What can hang from each mark:
q471: q391 q537 q711
q221: q241
q711: q427 q538
q241: q221
q391: q427
q680: q537
q537: q241 q416 q427
q427: q16 q391

Every row comes from one small tree of marks. Brackets hold a mark, then the marks that hang from it, in the order of their numbers. Every link used is in the known rows. Which tree was each row made from?
Known rows:
[q711 [q427 q391] q538]: [ 25.7  53.0  -7.8  41.7   4.3  -4.7 -27.8   2.1 -10.4 -17.9 -17.8 -23.8
   3.8  18.8  -4.8  -5.3 -11.3  38.5   4.7 -12.0]
[q680 [q537 q427]]: [-28.2  -4.3  17.5 -39.8  -1.3   4.6  15.7  32.8  13.3 -23.7 -27.9  -1.4
  16.2 -23.0  -5.9 -12.8 -25.8 -10.6 -21.7  -4.0]
[q537 q416]: [-42.3  -3.8  22.8  10.8 -21.9   0.6  28.8  17.4  25.5  -8.4 -21.5  12.2
  -3.5 -15.0   5.5 -12.2 -30.0  -4.6 -17.1 -13.3]
[q680 [q537 q241 q416 [q427 q16]]]: [-29.0 -43.3  43.3 -22.2 -18.5  12.3  31.9  51.8  14.6 -41.2 -21.1   5.5
   8.1 -12.7  -0.1 -24.7 -36.8  19.3  -9.9 -17.7]
[q221 q241]: [-31.6  30.5  12.0  38.5 -12.9 -11.6  23.3  12.7  23.4 -17.3 -21.4   3.9
   3.7 -24.6 -12.4  -2.0 -17.4  10.9   2.6  -4.1]
[q680 [q537 q241 q427]]: [-43.0 -19.2  21.8 -41.2  -8.6   6.4  24.4  43.1  26.7 -34.3 -24.7   4.8
  12.5 -18.1   3.1 -19.6 -26.0  -8.4 -18.3   0.6]
[q471 [q711 q538]]: [-10.9  12.6  -4.6   8.0  -2.6  -8.9   0.5  10.4  18.9 -16.1 -14.2   9.9
   9.3  -3.6 -20.0  -3.4  -5.9  -7.3   1.8  -3.5]
[q680 [q537 q241 q416]]: [-52.8 -26.6  35.0 -22.2 -24.1  10.1  28.3  33.6  31.5 -31.0 -22.5  24.5
  -1.0 -14.9   8.0 -20.7 -34.3  -7.9 -16.8 -11.6]
[q711 q427 q538]: [  9.0  40.2 -16.7  47.1   6.4  -6.0 -23.0   0.8  -1.6 -26.1 -21.4  -0.6
   5.0  13.1  -0.9  -1.6 -20.2  15.3   0.5  -5.5]
[q471 [q537 q416] [q711 q427]]: [-11.7  -6.7   8.2  28.3 -18.7   1.9  -3.6   4.8   9.9  -3.5 -19.3   1.8
   6.4  -3.0 -11.8 -21.2 -17.3  27.4   3.8  -0.1]
[q427 q391]: [ -9.4  33.4  15.3   4.2 -10.5  -3.8   7.5  11.4   8.8   5.6 -23.3 -23.0
   4.5 -12.4   0.0  -5.4 -12.3  11.1 -17.2 -14.1]
[q391 q427]: [-32.4   5.1  14.5   5.5 -26.5  -7.8  17.5  12.9   3.5  12.6 -17.8  -4.3
  16.7 -20.4   5.7  -4.2 -23.2 -13.7 -19.5   3.9]
[q471 q537 q711]: [-13.4  -7.8   2.3  -0.9 -11.7  -2.5   0.2   1.4  20.6   9.5 -27.9   1.5
  13.2 -16.9 -10.5 -12.6  -3.9  -0.3  -9.6   5.6]
[q471 q391 q711]: [-27.7  27.2  15.7 -23.2  -5.5  -7.9  12.9   4.6  30.5   2.7 -14.9   0.1
   9.9 -16.3 -15.8  -1.7 -11.3  12.0  -8.5  -7.6]
[q537 [q241 q221] q416 [q427 q16]]: [-36.8 -47.6  42.8  29.4 -36.6   7.0  47.2  59.3  20.3 -35.8 -25.0  -4.9
   1.7   1.5   5.0 -27.4 -33.4  35.3  13.8 -13.2]
[q680 [q537 q241 [q427 q391]]]: [-27.0  -8.0  30.2 -45.9  -9.9   7.4  19.9  44.2  18.4 -27.1 -21.4 -16.2
  11.4 -12.7  -1.0 -23.1 -17.8  12.2 -14.6  -5.3]
[q680 q537]: [-25.5   9.8  14.5 -20.5  -4.8   2.7   6.0  16.6  13.7 -15.6 -30.9  10.5
  10.8 -23.2  -1.5  -3.9 -26.1 -18.0 -24.3  -9.5]
[q537 q241 q416 [q427 q16]]: [-33.9 -40.7  37.2   8.6 -23.6   5.0  41.9  49.4  21.5 -30.9 -17.1  -2.7
   2.6  -7.0   5.6 -23.5 -33.8  25.6  -5.3 -15.0]
[q680 [q537 [q241 q221] q416]]: [-55.3 -32.4  39.6  -3.9 -35.3  11.9  33.0  42.6  31.8 -34.7 -29.0  23.1
  -1.8  -7.0   7.1 -23.8 -33.3   0.2   0.1  -9.2]
[q471 [q391 q427] [q537 q241] q711]: [-27.5 -23.2  26.9 -35.7 -30.1  -1.8  10.2   4.5  30.0  19.6 -15.0  -3.8
  17.5  -7.7   0.4 -22.5  -3.3  28.7  -5.4  15.2]
[q241 q221]: [-32.3  12.7  11.2  33.1 -22.9  -3.3  18.8  21.2  19.0  -7.9 -36.2   0.2
   4.7  -9.1   3.9  -4.7 -21.7  -4.8  -0.2  -3.5]
[q391 [q427 q16]]: [ -4.4   1.9  20.0  25.9 -24.2  -8.1   9.4  15.9 -15.8  10.0 -19.8 -12.5
  20.6 -18.5   1.4   1.8 -26.0   8.5 -14.5  -8.9]

Which tree is each row?
[ 16.2   7.2  20.2  -4.8 -10.8  -9.7  -4.3   5.2  -2.2   2.2  -6.1  -8.8
  21.0   2.2 -21.2  -1.7  -7.7  40.2   7.3 -10.4] : [q471 [q391 [q427 q16]] [q711 q538]]
[ 54.5  49.9  -2.0  62.7   7.2  -4.6 -34.8   4.7 -29.6 -20.8 -19.6 -32.0
   8.0  20.9  -9.1   0.6 -14.9  61.5   9.2 -25.2] : [q711 [q427 q16 q391] q538]
[ 21.1 -15.0   4.8 -20.0  -1.7   1.0  -9.0  14.6  11.1  -3.6 -19.1 -26.9
  15.0   7.0 -20.2 -27.1  11.9  34.4   6.5   4.4] : [q471 [q537 [q427 q391]] [q711 q538]]
[-13.0  -9.7  22.8 -33.1 -21.5  -3.3   2.1  -5.8  16.1  30.2 -17.8  -9.9
  21.0 -12.6  -7.3 -15.6  -3.1  26.9  -8.7  10.0] : [q471 [q391 q427] q537 q711]
[-28.5 -43.6  21.8 -19.7 -19.8   5.2  23.7  24.1  25.8  -2.9 -18.9  -2.9
  10.1 -13.0 -13.2 -31.6 -11.0  13.6  -2.8   3.9] : [q471 [q537 q416 q427] q711]
[  8.9 -14.7   8.5 -43.3   5.7   1.5  -6.1   3.1  28.7  -4.5 -20.9 -11.2
  14.0   7.0 -15.3 -23.8   5.4  41.1   2.3   5.6] : [q471 q391 [q537 q427] [q711 q538]]
[ -2.1  51.1   1.7  27.8  -7.4  -9.3  -6.7  12.4  -2.8  -5.2  -9.7 -22.8
  12.1  -6.4 -23.1  -3.7 -10.5  24.8   4.9  -7.8] : [q471 [q711 [q427 q391]]]
[-43.1 -56.9  26.0 -21.3 -27.5   6.8  32.3  34.8  39.5 -13.8 -16.1   3.6
   6.4  -8.2  -5.0 -37.9 -11.7  16.2   0.1   8.9] : [q471 [q537 q241 q416 q427] q711]
[ 17.1 -11.2  24.2 -22.0   1.8   5.5  -0.4   5.2  11.3   6.7 -36.3 -25.1
  14.4  -6.4   4.8 -15.5 -13.5  53.7 -16.3  -9.2] : [q471 q391 [q537 [q427 q16]]]
[-26.8 -20.8  12.1  25.7 -25.9   3.8   5.5  14.9  23.0 -14.3 -16.2   7.7
   2.6   1.7  -2.9 -27.7 -17.6  29.0   7.0   4.7] : [q471 [q537 q241 q416] [q711 q427]]
[  1.5  12.2   4.1  20.9 -15.9  -0.6 -13.3   9.3   9.1  -2.4 -18.2 -21.0
   9.8   3.6  -7.7 -21.2  -1.9  41.5   7.0   5.4] : [q471 [q537 q241] [q711 [q427 q391]]]
[-47.1 -31.2  45.7   3.9 -40.7   7.8  50.3  57.8  29.8 -24.7 -18.3 -19.9
  -3.3   5.3   5.7 -37.5 -20.6  36.3  13.0  -6.6] : [q537 [q241 q221] q416 [q427 q391]]
[ -5.7  -9.9  33.4  22.8 -24.5   1.7  26.5  53.2   4.5 -22.7 -26.8 -37.5
   9.9   3.5   0.2 -19.8 -15.7  48.7  13.1 -12.3] : [q537 [q241 q221] [q427 q16 q391]]
[  2.7 -30.9  45.2  -8.3 -28.8   6.3   7.3  -1.5   3.1  23.7 -25.0 -12.3
  10.4  -4.8  10.5 -20.1 -22.5  56.0 -13.3 -12.2] : [q471 [q391 [q427 q16]] [q537 q416]]
[-10.2  10.5  15.4 -23.7 -12.7  -9.8   2.1   2.8  15.2   4.4  -3.6  -1.4
  17.1   0.5 -17.3  -6.9  -5.0  20.2   3.4   1.4] : [q471 [q391 q427] [q711 q538]]
[ -2.6  -8.2  22.9 -21.4   1.2   4.8   9.3  35.2  -4.1 -26.2 -29.1  -9.3
  20.0 -21.4  -9.7  -7.5 -29.0   8.4 -17.4 -16.0] : [q680 [q537 [q427 q16]]]
[ 16.0 -10.7  28.9  -8.5 -17.4   1.1  -7.2  -8.3  -2.4  28.5 -30.4 -19.9
  18.7  -8.1  10.1  -9.5 -14.9  47.8 -17.0  -5.1] : [q471 [q391 [q427 q16]] q537]
[ -8.0   3.8  20.1  -0.3 -13.0   3.4  -5.4  -5.5  19.3   2.7 -17.1  -2.8
   4.3   2.2 -10.0 -21.6 -15.4  54.0   3.2  -4.9] : [q471 q391 [q537 q416] [q711 q427]]
[-26.3 -16.3  23.1 -10.4 -24.7   2.6  12.3  10.8  43.4   1.5 -30.1   0.7
   6.8   1.4  -0.7 -22.6  -2.1  36.4  10.2   7.7] : [q471 q391 [q537 [q241 q221]] q711]
[ 20.3  11.5 -17.2  32.3   1.7  -3.2 -32.5  -6.8   1.8 -11.4 -22.6  -1.8
  12.0  11.6 -14.8 -12.9  -2.3  26.5   9.8   6.1] : [q471 q537 [q711 q427 q538]]
[ 43.6  43.5  -2.2  50.7   3.8  -8.9 -28.2   9.8 -22.4 -19.8  -9.6 -26.4
  13.5  13.7 -29.5  -0.5  -6.7  53.8  19.2 -19.8] : [q471 [q711 [q427 q16 q391] q538]]
[-33.6  -7.5  27.6   2.9 -27.2   1.7  34.8  50.4  23.1 -19.8 -24.4 -28.9
   6.0   1.5   4.5 -26.1 -12.2  27.2   8.2   0.9] : [q537 [q241 q221] [q427 q391]]
[ 16.4 -31.9  36.8  -0.2 -17.1  10.4  10.6  23.2  -2.3   2.6 -29.1 -33.6
   7.0  -3.4   0.6 -29.2 -15.4  56.2  -8.4 -17.6] : [q471 [q537 q416 [q427 q16 q391]]]
[-20.8 -28.2  39.8 -26.6 -31.6   6.5  13.7  -4.1  20.5  26.6 -23.1  -4.4
   6.4  -6.6  14.4 -25.1 -19.8  36.3 -17.7   0.0] : [q471 [q391 q427] [q537 q416]]
[-40.1 -27.4  34.1 -39.7 -13.2  10.3  30.2  39.1  19.2 -28.3 -22.3   7.0
   7.6 -19.4  -4.8 -23.0 -33.3  -3.4 -17.5 -11.4] : [q680 [q537 q416 q427]]
[-23.6 -44.3  35.3 -20.2 -26.6  12.0  25.9  30.9  28.4  -5.4 -24.0 -19.8
  -0.5  -0.2  12.8 -41.1 -12.4  38.6  -9.7  -0.8] : [q471 [q537 q241 q416 [q427 q391]]]
[-17.9 -15.6  31.4 -21.0 -15.6   8.5   9.4  -6.7  33.9  12.5 -32.2   2.1
  -3.0  -5.2  13.7 -22.1 -18.9  36.3 -19.7 -10.1] : [q471 q391 [q537 q416]]
[-17.7  -5.0   1.4  45.1 -25.3  -0.4  -3.6  17.2  16.5 -13.7 -28.6  -2.1
  10.2   6.5  -5.0 -20.7  -9.8  29.1  20.7  14.2] : [q471 [q537 [q241 q221]] [q711 q427]]
